Known rows, with every step that occurs:
a l: [ 0.419  0.571 -1.081 -1.076  2.031  2.180 -0.124  0.167 -0.638 -2.008
 -1.644  0.081 -2.116  1.972  1.333 -1.180  2.518  1.676 -0.360]
a k u: [-3.484 -0.823  0.411 -1.766  1.057  1.756 -2.950 -0.022  1.159  2.660
 -0.384  0.536 -1.719  1.028 -1.949 -1.945  0.595  0.173 -1.609]
g l: [-1.042  3.422 -0.684 -1.546  3.754 -0.098 -0.405 -1.473 -0.259 -2.125
 -2.368 -1.717 -0.046  1.987  0.710 -0.244  2.787 -0.079 -0.227]
l u k g: [ 0.864 -1.994  0.810  1.003 -2.359 -1.241 -1.016  0.499 -0.965  1.197
  3.397  0.280  2.684 -0.191 -0.433  1.071 -2.770 -1.727  0.084]
g c: [-0.680  2.646 -3.471  2.395  3.407  3.274  1.420 -1.991 -1.687 -4.647
 -2.784 -1.098  1.872  4.351 -1.549 -0.059 -0.013 -0.717 -2.461]
u k g h a l: [ 1.757 -0.889 -0.261 -0.037 -2.351 -1.919 -0.273 -0.463  0.483  2.267
  0.186  0.155 -2.578 -2.070  0.199  0.803  0.173  2.278 -0.481]
a l u k g: [ 2.261 -1.738  1.212 -0.484 -2.475 -2.662 -0.837  0.709 -0.187  1.701
  2.926  1.438 -0.370 -0.659  0.928  0.538 -0.595  0.026 -0.313]
k a l: [ 1.229  2.309  1.337 -1.512  4.272  0.872  2.458 -0.008  0.075 -1.895
 -2.511  1.914 -2.274  0.344  0.544 -1.337  2.288 -0.716 -0.387]
c g l u k: [ 0.938 -1.217  1.352  1.379  0.519 -1.318 -1.488  0.033  0.334 -0.641
  2.082 -0.495  1.561 -1.236  0.761  1.467  0.292 -0.428  2.359]
h u k: [-0.372 -1.326 -0.528  2.779  1.206 -1.451 -0.471  1.762  0.338 -0.590
 -0.520 -0.077  1.977 -1.560 -0.035  1.173 -2.565  0.193  0.249]
l u k g h a: [ 1.603 -1.236 -0.781  0.109 -3.311 -4.272 -1.027  0.442  0.377  2.016
  1.571 -0.228  0.826 -0.694  0.509  0.320 -1.684  0.040  1.287]
h u k g c: [-0.149 -0.722  0.280  3.883 -1.218 -1.449  2.133  0.090 -1.156 -0.432
  0.580  0.749  3.575 -1.028 -1.731  1.103 -4.809 -1.335 -2.766]
a l u k: [ 2.467 -0.970 -0.793 -0.153  0.198 -3.364 -2.132  0.757  0.893  0.495
  0.961  0.843 -0.856  0.093  1.430  0.875  1.046  0.995  0.520]
a k: [-2.851  0.872 -1.733 -1.011  1.336  5.369 -1.474 -0.164  0.853  0.113
 -1.206 -1.327 -0.719  1.297 -0.740  0.455  1.744  0.299 -0.401]
l u k: [ 1.206 -1.083 -1.260  1.358  0.557 -2.063 -2.310  0.734  0.447 -0.206
  1.375 -0.397  2.010  0.515  0.144  1.849 -1.042 -0.797  1.219]
l u k g c: [ 1.357 -0.454 -0.358  2.491 -1.942 -1.402  0.364 -0.960 -1.153  0.004
  2.538  0.487  3.511  0.964 -1.465  1.485 -3.349 -2.206 -1.863]
c g h u k a: [ 0.970 -1.554  1.293  3.903  1.547  0.340  3.235  2.295  1.227 -0.991
  0.647 -0.159 -0.008 -3.013  0.052  1.604 -0.972 -0.357  2.819]
c g h a k: [-1.431 -1.503 -1.762  0.121 -0.638  4.921 -0.388  0.573  1.291 -0.649
 -1.270 -1.329 -2.266 -0.315  0.259 -0.602  2.132  2.344  3.043]
u k g: [-0.188 -1.628  1.066  2.021 -1.129  2.616 -0.502 -0.328 -1.360  0.589
  1.745 -0.043  1.646 -1.310 -1.688  1.967 -2.317 -0.721 -1.534]
c g l: [-1.009  0.058  1.202  0.450  2.157  3.523  0.100 -0.464 -1.005 -2.951
 -0.341 -0.991  0.374  0.344  0.554 -0.080  2.036  0.200  1.510]
c g h: [-0.488 -1.299 -1.453  2.423  1.217  5.890  1.082  0.706 -0.689 -3.370
  0.334 -2.607 -1.103  1.706  0.524  0.271  1.897  0.988  3.061]
u k a: [ 0.796  0.811  0.864  2.004  3.928  0.162  0.626 -0.485  0.911 -0.470
 -1.241  0.833  0.440 -1.920 -1.703  2.447 -0.760 -1.683 -0.437]
k a l u: [ 1.973  1.851  1.456 -2.257  2.824 -2.654  1.805  0.720  0.361 -1.229
 -1.128  2.419 -1.374  0.906  1.380 -1.655  1.720 -1.582  0.623]

Rows:
[-2.452  1.225 -0.716 -1.362 -2.049  4.863  0.864 -0.391  0.525  1.966
  1.095 -2.198 -1.837  0.966 -0.843  0.343  1.627  0.059 -0.803]
a k g h
[-0.093 -0.184  1.397 -0.241  0.831  0.479 -0.386  0.227 -0.606 -2.229
  1.215 -0.568  1.261  0.800  1.420 -0.615  1.371 -0.732  2.681]
c g l u
[ 1.722  0.197  0.807  0.826  2.249 -3.128 -0.167  0.539  1.154  0.110
  0.471  1.183  1.678 -0.839 -0.365  1.640 -1.161 -2.555  1.010]
l u k a
[ 0.282  0.122 -1.457 -2.379  1.145 -0.260 -1.157  0.141 -0.274 -1.595
 -3.849  1.435 -2.205  0.970  1.632 -3.035  1.697  2.930  0.319]
h a l
[-2.591  0.500 -0.008 -1.055 -2.903  2.554  1.763  1.109  0.647  2.430
  0.933 -1.655 -0.996 -0.287 -0.076 -0.586  0.063 -0.057 -0.458]
a k g h u
[-1.816 -2.770  0.004 -0.519 -0.715  1.992 -1.656  0.794  1.638  1.336
 -0.506  0.030 -3.128 -0.444 -0.759 -2.606  1.164  2.410  2.088]
c g h a k u
[-0.966  0.275  0.101  0.370 -1.964  0.531  3.248  1.407 -1.379 -0.711
  0.910 -1.517  0.479  0.889  0.822 -1.385 -1.157 -0.461  0.126]
k g h u
[ 2.346 -1.357 -1.314 -1.582 -0.679 -4.798 -2.828  0.599  1.125  0.662
 -1.628  2.028 -1.272 -0.812  1.663 -1.228  0.419  2.107  1.193]
h a l u k
[-0.608 -0.098  2.377  0.959 -0.912 -3.489  0.900  0.484 -0.310  1.475
  1.137  0.300  2.157 -3.107  0.022  0.973 -2.764 -0.821 -1.144]
h u k g l
[ 0.581 -0.489 -0.385  2.265 -1.153  1.215  0.325 -0.602 -0.243  1.163
  1.916 -1.892 -0.270 -0.854 -0.972  2.568 -0.682  0.084 -0.605]
u k g h
[-1.920  1.287  0.816 -4.818 -2.940 -2.214 -1.459 -0.777  0.734  2.986
 -1.043  0.842  0.056 -0.636  0.739 -2.451  0.513 -0.078 -0.079]
h a k g l u
[-0.071  0.617  1.820  0.468 -0.139 -0.675 -0.574 -1.619 -0.616  1.491
  1.171 -0.559  1.005 -2.016 -1.000  2.021 -0.634 -0.825 -1.932]
u k g l
[ 1.445  0.135 -0.979 -1.937  0.579 -1.418 -0.744  0.937 -0.305 -1.303
  0.104  0.609 -1.014  2.558  2.255 -1.502  1.850  0.664  0.862]
a l u
[-0.316  1.654 -3.908 -0.939  1.609 -0.023 -0.085 -0.158  0.470 -2.109
 -3.713 -2.012 -1.953  2.147  0.894 -1.327  2.426  2.231  1.852]
g h a
[ 1.614  3.179  1.339 -0.968  3.284 -6.701 -0.247 -1.022  1.887  0.830
 -0.424  0.330  0.858 -1.054  0.534  1.703  1.204 -2.263  0.580]
g l u k a
[-0.488  1.705  2.022 -2.616 -1.320 -2.064  0.717 -0.771 -1.765  0.135
  1.725 -0.340  1.753  1.366  0.985 -1.444  0.104 -2.006 -0.530]
k g l u
[-0.700 -2.313  1.581  2.399 -1.651 -0.666  0.907  1.638 -0.987  0.759
  1.460  0.818  2.690 -2.360 -0.534  0.715 -4.281 -0.842 -0.904]
h u k g
[ 0.591  0.291 -0.359 -2.371 -2.304  0.199  1.489 -0.199 -0.957  0.342
 -0.860 -0.044 -2.817  0.681  1.173 -2.489  1.338  2.018  0.075]
k g h a l
[ 1.957 -2.152  0.675 -2.049 -3.290 -4.372 -1.826  0.698 -0.106  1.962
  0.026  2.701 -0.406 -1.430  1.082 -1.685 -1.124  1.466  0.168]
h a l u k g
[ 0.986 -1.627 -1.402  0.065  0.077  2.524  0.524  0.828  0.005 -2.304
 -1.636 -0.489 -3.380  0.214  1.643 -1.643  2.759  3.340  3.108]
c g h a l
[ 2.150  0.901  1.406  0.850  3.623 -1.494  0.673 -0.160  1.494  0.355
 -1.285  1.880 -1.852 -2.513 -0.529  1.956  0.774 -0.327 -0.661]
u k a l
[-2.341  1.953  1.472 -3.702 -2.381  0.120 -0.421 -0.938  0.495  2.981
  1.638 -0.536  0.224  0.436  0.152 -0.422  1.089 -1.569 -0.943]
a k g l u
[ 0.148  0.106 -0.393  3.754 -0.544  1.874  0.956 -2.139 -1.581 -0.485
  0.827  0.093  2.448  0.165 -2.885  2.236 -2.972 -1.282 -3.571]
u k g c
[-2.482  0.949 -1.254 -1.286 -1.993  3.395  0.365 -1.826 -0.477  0.496
 -2.555  1.024  0.532  0.782 -2.048 -1.932 -1.087  0.264 -2.796]
h a k g c
[-2.750  1.657 -0.757  0.163 -1.421  5.691  1.574 -2.005 -0.833  0.386
 -0.080 -0.447  0.901  1.813 -2.511 -0.126 -0.683 -1.211 -3.858]
a k g c
